What can hang from each mark
mapi: tisub
vali: dagidi dibapug mafe
beruz: bunep
bunep: beruz dagidi
fezu: mafe tisub
tisub: fezu mapi
mafe: fezu vali
furu: dezemu
dagidi: bunep vali
dibapug: furu vali

Every row comes from one small tree of marks. Brackets hold a mark, then the marks that hang from it, in alphabetical order. Every link used is in the known rows. Which tree was each row made from?
Known rows
{dagidi {bunep beruz} {vali dibapug}}: [-31   7  28   0 -30  32  -4 -32   7  -2 -41  12  17  22   3  -5  29   0
  -8   6  16  16   2 -15 -30  -8   6 -14  18   8 -16]
{tisub {fezu {mafe vali}} mapi}: [-42  22  -4  -6 -21  11  13 -25  12   4 -44   5  29  24  29  -9  11   4
  35  -8   8  -4   8 -16  30   8   8   6   6   2 -13]
{vali {dagidi bunep} {dibapug furu} mafe}: [-24  17  23   4 -25  26 -24 -12   6  -2 -37  -1  15  29  19  11  21   6
  -4   0  18  24   5 -17 -29  -6  15 -12   7   8  -5]
{fezu mafe}: [-30  22  13   5 -24   2   1 -21   6  14 -26   7  16  15  25  -2  11  -3
   8  -1  23   2   1 -19   4  -4  15   0   4   9  -8]
{mapi {tisub {fezu {mafe vali}}}}: [-45  24 -10 -13 -24  13  10 -23  11   4 -46  10  29  27  26 -10   9   7
  26  -4  13 -14  -3 -19  24   7   1  11   4   3 -11]
{mafe {fezu tisub} {vali dagidi dibapug}}: [-33   6   3   0 -14  15 -26 -21  14   9 -55   3  17  38  17  -8   9   4
   9   2  21  10   9 -21  -1  -6  16  -9   5   2  -7]
{tisub {fezu mafe} mapi}: [-35  26  -2  -3 -16  -1  10 -25  11   8 -43   6  23  25  34  -1  16  -9
  32  -9   6  -8   7 -10  21  11  11   4  -5   7 -16]
{bunep beruz}: [-35  15  20   4 -30  17  11 -22  -7   3 -16  19  11   7  22  -4  14   3
   1  -4  18   9  -2 -20 -18 -11  10  -4  16   7  -5]
{mafe {fezu tisub} vali}: [-39  11  -8  -2 -15   4  -1 -16   5  12 -39   6  18  26  32 -20   2   8
  15   4  18   3   1 -23   5  -5  15  -2   1   0   0]
{fezu tisub}: [-25  17   4   7 -20  -2   5 -23   4  13 -35   5   9  17  31  -4   7  -4
   9  -5  15   6   3 -21 -12   0  15  -4   1   1  -4]
{vali dibapug}: [-21  18  20  11 -28   6  -8 -34  10  18 -34   5  12  12  11  -1   9  -5
   1  -3  25  23   3 -21 -18  -4  11  -1  13   4  -6]
{tisub {fezu {mafe {vali dagidi}}} mapi}: [-37  17   0  -5 -21  21   1 -17  11  -7 -50   7  27  31  25   0  18   7
  32 -12   8  -9   9 -16  27   5  10  -7   7   5 -15]
{dibapug furu vali}: [-24  26  16  15 -23  -6 -17 -17   4  22 -21   7   4  19  33  13   9   0
   0  -2  22  28  -1 -11 -26   2  15   3   4   2   7]
{dagidi {vali dibapug mafe}}: [ -1  13  12  10 -25  19 -17 -19  13  17 -53 -12  16  11  12 -15  10  -4
  -2   1  20  25  -1 -29 -32  -6  12  -3   9  10  -8]
{vali {dibapug furu} mafe}: [-22  27  15   6 -24   9 -18 -18  10  21 -32  -6  15  16  23   0   6   2
   2  -1  21  35   3 -22 -26  -3  14  13   8   7   1]
{dibapug {furu dezemu} {vali {dagidi bunep}}}: [-25  22  20  14 -24   6 -14  -7   5  -3 -26  14   6  43  42  28  28   9
   4 -10  18  25   5   0 -22  -2  22 -12  -2   9   6]
{bunep {dagidi {vali dibapug mafe}}}: [ -1  13   8   1 -33  25 -12 -17  10   8 -55 -12  17  17  12 -16  16   5
  -5   9  22  22  -3 -25 -37  -8  10  -9  12  12  -7]
{mafe {fezu {tisub mapi}} {vali dibapug}}: [-39   6 -11  -4  -7   6  -4 -29  16  15 -57  -3  20  34  29 -19   5   2
  29   2   8  15  16 -17   9   8  14  -2   2  -5  -7]
{mafe {vali dagidi {dibapug {furu dezemu}}}}: [-29  26  16   7 -32  22 -19 -23  18   5 -38   6  19  36  16  13  17  21
   9 -13  25  41  11 -17 -11  -6  18  11  21   4   8]
{bunep beruz {dagidi vali}}: [-22  13  14  -6 -39  31   9 -21  -2  -6 -36  13  14  15  14 -11  25  11
  -8   5  16   7  -5 -18 -33 -12   7 -12  19  11  -5]
{mapi tisub}: [-26  17  -2  -1 -28   8  12 -22   1   5 -34  12   9   9  30  -4   7   2
   7  -6  16   1  -3 -21 -16   2   5  -6   6   0  -3]
{beruz bunep}: [-12  24   9   0 -26  13   6 -19  -5   3 -26   7  10   5  23  -9   6   3
   1  -5  23   3   0 -17 -20 -12   9 -10  14   5  -5]
{dibapug {furu dezemu} {vali mafe}}: [-15  30   7  16 -22  -4  -7   1   5  20 -22   1   9  28  53   9   8   9
  12  -9  18  38  -2 -11 -22  -1  22  12  -5  10  12]
{mapi {tisub fezu}}: [-30  24  -7  -4 -26   5  10 -24   5   4 -44  12  17  19  30  -1   9  -3
  18  -9  10  -9  -6 -16  -5   8   1   1  -2   3  -9]
{fezu {mafe {vali dibapug}} {tisub mapi}}: [-42  13  -2  -5 -11   9   1 -36  21  16 -52  -3  24  33  25 -13  10   0
  29  -3   8  14  19 -17  23  11  13   4   8  -4 -13]
{fezu mafe {tisub mapi}}: [-35  17  -5  -2  -9  -5  11 -23  12  12 -43   1  15  28  41  -6  13  -8
  27  -7   3  -1  15 -12  17  13  17  -2  -8   1 -13]
{bunep dagidi}: [-20  18  10  -1 -38  11  10 -20  -2   1 -26  10  11  13  24  -5  12   8
   0   2  23   7  -4 -19 -22  -9  11 -12  13   7  -2]
{furu dezemu}: [-20  24   8  12 -30   1  14 -18   5   7 -23  11  11  18  33   1  11   6
  12 -12  21  17   1 -18 -10  -7  19   3   5   8   2]
{mapi {tisub {fezu mafe}}}: [-39  28  -8 -10 -22   2   7 -22  11   8 -45  11  23  28  32  -1  14  -7
  24  -6  13 -17  -2 -13  16  12   4  10  -8   8 -15]

Which tree is each row?
[-19  25  16   7 -26  12 -27 -33  23  23 -48  -6  16  22   8   3  16  -1
  -6  -3  21  34   6 -18 -31   2  13  12  14   3   1] -> {dagidi {vali {dibapug furu}}}
[-23   5  24   0 -27  38  -5 -17   2  -3 -42   2  19  18  11 -13  25   2
  -7   8  12  19   0 -22 -32  -9   7 -11  12  14 -15] -> {dagidi {bunep beruz} {vali dibapug mafe}}
[-12  10 -15  -9 -15  11  -5   0   6   6 -59 -11  17  33  38 -27  12   3
   5  13  12  -2  -5 -21 -22  -6  16 -10 -12  12  -5] -> {bunep {dagidi {vali {mafe {fezu tisub}}}}}
[-24  13 -10   2  -8  -4  -4  -1   0  14 -40  -2  13  24  46 -19   2  -5
  13   5  14   1  -2 -22  -7  -3  19  -3 -16  10  -4] -> {vali {mafe {fezu tisub}}}
[-20  32  10   8 -25   5  -9 -15  15  19 -31  -4  16  29  32   4  11   6
  10  -9  20  43   5 -17 -18  -4  20  23   3  11   6] -> {vali {dibapug {furu dezemu}} mafe}
[-43  21   2  -5 -20  12   0 -36  21  11 -52   1  31  32  18  -7  13   0
  36  -5  11   9  12 -14  28  10   7  12  10   3 -16] -> {tisub {fezu {mafe {vali dibapug}}} mapi}
[-32  10 -14  -2  -4  -7   6 -18   7  12 -47   2  11  28  46 -12   8  -7
  27  -2   4  -1  11 -13   4   9  17  -9 -13   0  -6] -> {mafe {fezu {tisub mapi}}}
[ -7  11  18  12 -26  21 -21 -12   4   6 -42  -2  10  16  15   0  12  -1
  -2  -4  22  19   1 -26 -27  -9  14 -16  10  12  -8] -> {vali dagidi dibapug mafe}
[-27   3  -1  -2  -9  13 -11   6  -4  -9 -46   2  13  36  43  -9  17  -1
   9   6  11  -9   1 -17 -11  -7  19 -29 -16  12 -11] -> {vali {dagidi bunep} {mafe {fezu tisub}}}
[-35   1  16  -5 -19  33  -3   7 -15 -18 -27  16  15  26  33  -6  22   8
   1   7  14  -7  -3 -17 -16 -19  14 -28  -2  19 -12] -> {vali {dagidi {bunep beruz}} {mafe fezu}}
[-37   7  35   2 -30  35  -9 -26  -3 -14 -31  21  13  26   7  10  31   4
  -5   0  17  10   6 -12 -25 -12   9 -25  18   9 -17] -> {vali {dagidi {bunep beruz}} dibapug}
[-29  24   6   1 -15   3 -27 -11  12  25 -38  -7  18  26  29  -5   5  -1
   6   6  22  28   2 -18 -17  -4  17  16  -3  10   2] -> {vali {dibapug furu} {mafe fezu}}
[-31  20  21   4 -32  27 -28 -26  13   8 -37   3  17  25   6  10  13  17
  -2  -6  24  31   9 -22 -18  -7  12   1  25  -1   3] -> {mafe {vali dagidi {dibapug furu}}}
[-33   8  23  -1 -31  32   9 -21  -3  -9 -33  16  16  15  15  -6  27   6
  -7   3  12   3  -2 -17 -27  -9   9 -18  15   9 -10] -> {dagidi {bunep beruz} vali}
[-24   6  17  -1 -27  36   8  -6  -7 -10 -33   8  18  12  23 -15  23   8
  -6   5   9   6  -5 -24 -30 -13   9 -17   9  13 -11] -> {dagidi {bunep beruz} {vali mafe}}
[-43  21   9  -1 -21  10 -24 -25  16  21 -37   2  22  29  16  -5   5  12
   7   7  28  30   6 -19  -5  -6  14  17  13   1   5] -> {mafe fezu {vali {dibapug furu}}}
[-31   3  19   2 -34  33   0 -14  -4 -19 -30  15  16  18  16   1  18  19
  -1  -3  20   3   2 -25 -12 -12  10 -29  21   1  -6] -> {mafe {vali {dagidi bunep}}}
[-41  26   6  -2 -26  10   2 -23  11   8 -36   8  30  22  21  -7  10   5
  21  -3  20  -5  -3 -20  23  -2   8  13   8   7 -11] -> {tisub {fezu {mafe vali}}}
[ -8  10   0  -4 -23  19 -19 -11  12  11 -59 -11  19  28  19 -22  14   2
  -2  16  23  14  -3 -21 -30 -10  13  -9   1  15  -7] -> {bunep {dagidi {vali dibapug {mafe fezu}}}}
[-17  31   9  -1 -35  14 -11 -29  25  11 -49  -3  19  39  17   5  25  11
   0  -3  22  39   5  -9 -29  -2  17  15  12   8   6] -> {bunep {dagidi {vali {dibapug {furu dezemu}}}}}
[-42  17   1  -3 -19   7   5 -23   9  13 -34   3  21  25  29 -14   6   6
  16   1  17   3   5 -24  17  -1  15   5   7   1  -7] -> {fezu {mafe vali} tisub}
[-46  16  36  -1 -29  33 -17 -25   3  -8 -27  18  15  32  10  19  33   5
  -7  -2  16  22   9  -7 -27  -8  10 -10  17   7  -7] -> {vali {dagidi {bunep beruz}} {dibapug furu}}
[-40  20  -6 -12 -26  23  -2 -17  10  -7 -52  11  27  33  23   0  15   9
  22  -9  13 -18  -1 -18  20   5   2  -3   5   6 -12] -> {mapi {tisub {fezu {mafe {vali dagidi}}}}}
[-23   2  26  10 -24  28  -7   3 -17 -13 -22  16   7  22  35   6  25   7
  -4   2  12   8  -6 -13 -30 -13  11 -35   4  16 -10] -> {dibapug {vali {dagidi {bunep beruz}} mafe}}
[-12   5  -2  12  -3  -3 -28   9  -1  12 -47  -2   4  35  49  -5   9  -6
   9   2  14   2  -2 -14 -17  -4  20 -24 -21  12  -4] -> {dibapug {vali dagidi {mafe {fezu tisub}}}}
[-45   8   9  -6 -19  23  -2 -16   5 -11 -40  10  21  37  26  -2  22   9
  10  -2  14  -9   9 -19  15  -4  14 -18   5   3 -12] -> {fezu {mafe {vali {dagidi bunep}}} tisub}
[-17  22  20  15 -25   3 -29 -11   4  12 -28   8   2  24  30  22  15   2
  -3  -8  22  23   1 -10 -31  -2  16 -11   5   4   6] -> {dibapug furu {vali dagidi}}
